Known rows, with every step that occurs
leba > dufan: [ 0.99  2.29 -3.42 -1.67 -0.49  2.37  0.16 -0.09 -0.98  0.51 -1.52  1.39
  1.30  2.16 -4.31 -2.81 -0.61  0.84  0.34 -1.08]
bovumo > kodum > tupet > dufan: [ 1.43 -3.12 -4.67  1.50 -0.73  1.76  0.85 -0.35 -2.66 -1.95 -3.65 -0.96
 -0.71  3.47  3.75 -1.02  4.31  0.71 -0.58 -2.11]
dufan > leba > tupet: [ 0.73  1.49  5.02 -0.94 -0.71  0.63  1.62 -0.88 -0.70  1.55 -2.58 -2.35
  0.45  3.65 -2.16 -2.62  2.66  0.17  0.02 -2.66]
kodum > nebas: [ 0.02  0.48  1.89 -1.83 -0.64  3.30  1.05  1.44  0.85  0.30 -0.76  1.61
 -0.15  0.38 -2.43  1.36 -3.69  1.99 -0.61 -0.27]
bovumo > kodum > tupet > ludap > dufan: [ 0.06 -1.15  1.09 -0.72 -2.05  1.14  0.89  0.33 -0.51 -1.99 -5.38 -2.01
 -2.47  2.90  3.45  1.01  2.77  1.20  0.68 -1.78]
bovumo > kodum > nebas: [ 0.52 -2.50 -2.38 -0.52 -0.86  3.32  1.14  0.87  0.07 -0.07 -1.96  1.15
 -1.29  0.94 -2.81  1.93 -4.30  2.44 -0.84 -1.57]
ludap > dufan > leba > tupet > kodum > nebas: [-0.49  0.25  4.14  0.38 -2.28  3.06  0.71 -1.27 -0.24  3.99 -3.92 -1.20
 -3.33  2.94 -6.00 -0.20  1.75  4.40  0.50 -4.48]
tupet > ludap > dufan: [-0.48  1.81  6.13 -6.20 -1.29  1.61 -0.74  0.50  0.68 -2.33 -2.56  0.30
 -0.74  2.46 -0.61  0.17 -0.24  1.13  1.39 -0.17]
lusi > tupet: [ 1.02  0.09  2.66  0.42  1.01  0.64  0.65  1.56 -0.97 -0.20 -1.35  0.31
  1.50  2.57  4.47  0.01  0.97 -0.61  0.00  1.26]
ludap > dufan > tupet > leba: [ 0.70  1.79  3.69  0.14  0.37  0.95 -2.09 -0.83 -0.90  2.68 -6.65  1.53
 -0.65  5.20 -0.58  1.23  2.35  0.87  1.14 -3.85]
bovumo > kodum > tupet > leba: [ 0.76 -2.50 -5.32  5.22 -0.39  0.14  1.70 -2.02 -0.65  4.35 -6.78 -1.73
 -0.61  3.69  2.87  2.24  3.38  1.09 -0.78 -2.88]
leba > tupet > ludap: [-0.17  1.49  6.32 -4.39 -1.05  1.14  1.99 -1.22 -0.43 -1.80 -3.56 -1.17
  0.51  1.81  1.99 -1.90 -0.07 -0.41  0.62 -0.24]
lusi > tupet > ludap: [ 0.35 -0.48  5.79 -2.31  0.24  0.43  1.29  1.22 -0.75 -0.74 -2.30 -0.99
  1.28  2.39  5.34  0.66 -0.15 -1.21  0.92  4.20]
ludap > dufan > tupet: [ 0.82  3.04  4.69 -2.06  0.27  1.59 -2.10  2.18 -0.86 -1.52 -3.65  1.66
 -0.66  4.18  0.17 -0.62  0.27  0.81  1.05 -3.63]
lusi > tupet > leba > dufan: [ 1.52 -0.15 -1.56  3.21  0.42  1.12  0.62 -2.35 -2.76  4.82 -5.37  1.04
  1.61  3.58  0.21 -0.54  4.20 -0.58  0.60  0.98]
ludap > dufan: [ 0.15  2.40  3.09 -3.50 -0.54  1.76 -1.50  0.79  0.43 -1.57 -1.70  1.60
 -0.60  2.71 -1.40 -0.38  0.98  1.83  0.45 -2.92]
lusi > tupet > leba > dufan > ludap: [ 1.08  1.23 -1.30 -0.07  1.00  1.34  0.87 -1.29 -4.03  6.15 -5.67  1.40
  0.92  4.20  0.28 -1.43  3.35 -2.25  2.28  2.89]
kodum > tupet > ludap > dufan > leba: [-0.26  1.20  7.30 -1.22 -2.09  0.24  0.90  0.92  0.28  0.74 -4.08 -3.87
 -1.75  3.99  0.86  0.23  5.01  0.67  1.28 -0.03]
ludap > dufan > leba: [ 0.39  1.77  5.01 -2.67 -0.80  1.11 -1.24  0.86  0.39  0.88 -1.50 -0.68
 -0.94  4.40 -4.50 -0.68  2.56  1.79  0.84 -2.55]

Rows
[ 1.07  2.19  0.78 -2.81 -0.45  1.88  0.28  0.98 -1.95 -0.25 -4.02  0.15
  1.04  3.31 -1.60 -2.34 -2.42 -0.95  1.83  1.22]	leba > dufan > tupet > ludap
[-0.07  1.32  2.44  0.05 -1.52  1.06 -0.15 -1.74 -0.44  3.43 -3.91 -2.20
 -2.03  4.91 -4.19 -1.88  3.89  3.35  0.98 -5.37]	ludap > dufan > leba > tupet > kodum
[ 0.49  1.00  1.12 -7.09  0.71  2.47 -0.58  0.74 -2.83 -0.88 -1.21  1.70
  0.44  3.73  0.12 -2.69  0.35 -1.16  1.70  1.43]	tupet > dufan > ludap
[ 1.14 -0.85  1.87  1.07 -0.76  0.91  0.91  0.15 -1.93  0.74 -2.24 -2.88
  0.05  4.59  1.13 -1.69  6.49  0.09 -0.06 -0.34]	kodum > tupet > dufan > leba
[ 0.25  0.42 -0.93  3.97 -0.15  0.05  1.59 -1.53  0.21  4.66 -5.60 -1.13
  0.57  3.28  3.17  1.60  4.05  0.64 -0.50 -1.46]	kodum > tupet > leba
[ 0.10  0.77  7.96 -3.57 -1.44  0.45  2.30 -1.23 -0.40  0.72 -3.34 -3.60
  0.31  3.46 -1.04 -2.01  1.54 -0.54  0.93  0.22]	dufan > leba > tupet > ludap
[ 0.08 -2.02 -1.19  2.87  0.13  2.45  1.43  1.30 -0.32  3.71 -1.65  0.56
 -0.45  1.52  1.26  2.34 -2.48  2.64 -0.18  1.26]	lusi > tupet > kodum > nebas
[ 0.94  1.00  0.86  1.23  1.12  0.47 -0.47 -0.54 -0.67  4.29 -5.65  0.63
  1.09  4.82  0.33  1.20 -0.14 -0.03  0.43 -1.71]	dufan > tupet > leba
[ 0.51  2.43  8.17 -2.05 -1.44  1.13 -0.04 -0.98 -0.92  0.08 -3.91 -1.40
 -1.37  4.09 -2.86 -2.51  5.35  1.13  0.71 -4.73]	ludap > dufan > leba > tupet
[ 1.19 -0.98  2.23 -3.08 -0.24  1.58 -0.48 -0.30 -1.46  0.25 -0.62 -0.97
  0.64  4.74 -3.25 -1.80  2.85  0.36  0.38 -0.02]	tupet > dufan > leba
[ 0.62  1.72  3.96 -6.46  0.12  2.54  0.53 -1.15 -4.17 -1.70 -3.23  0.99
  0.02  3.55  1.53 -4.65  3.02 -1.71  1.65 -0.72]	leba > tupet > dufan > ludap
[ 0.48  2.46 -3.53 -2.72  0.31  2.05  0.28 -1.88 -2.41  6.01 -4.90  1.68
  0.61  4.00 -4.69 -1.94  0.64 -0.74  2.07  0.61]	tupet > leba > dufan > ludap
[ 0.95  1.03 -4.09  0.47 -0.38  1.69  0.15 -3.01 -1.11  4.77 -4.60  1.34
  1.23  3.22 -4.90 -0.97  1.55  0.90  0.47 -1.37]	tupet > leba > dufan
[ 0.14  0.52  8.44 -3.46 -0.47  0.88 -0.31  1.08 -1.00 -2.28 -3.21  0.07
 -0.37  2.81  4.39  0.60  2.54 -0.35  1.60  2.22]	lusi > tupet > ludap > dufan
[-0.10  0.86  0.57  0.42 -0.59  3.46 -1.38  1.86 -0.14  2.26 -3.76  1.78
 -2.55  3.03 -2.91  1.81 -3.34  3.95  0.84 -3.41]	ludap > dufan > tupet > kodum > nebas
[ 1.68  3.02 -1.88 -0.21  0.35  2.08 -0.50  1.24 -2.23  0.55 -3.28  1.35
  1.22  3.60 -2.55 -2.99 -1.18 -0.22  0.88 -1.71]	leba > dufan > tupet
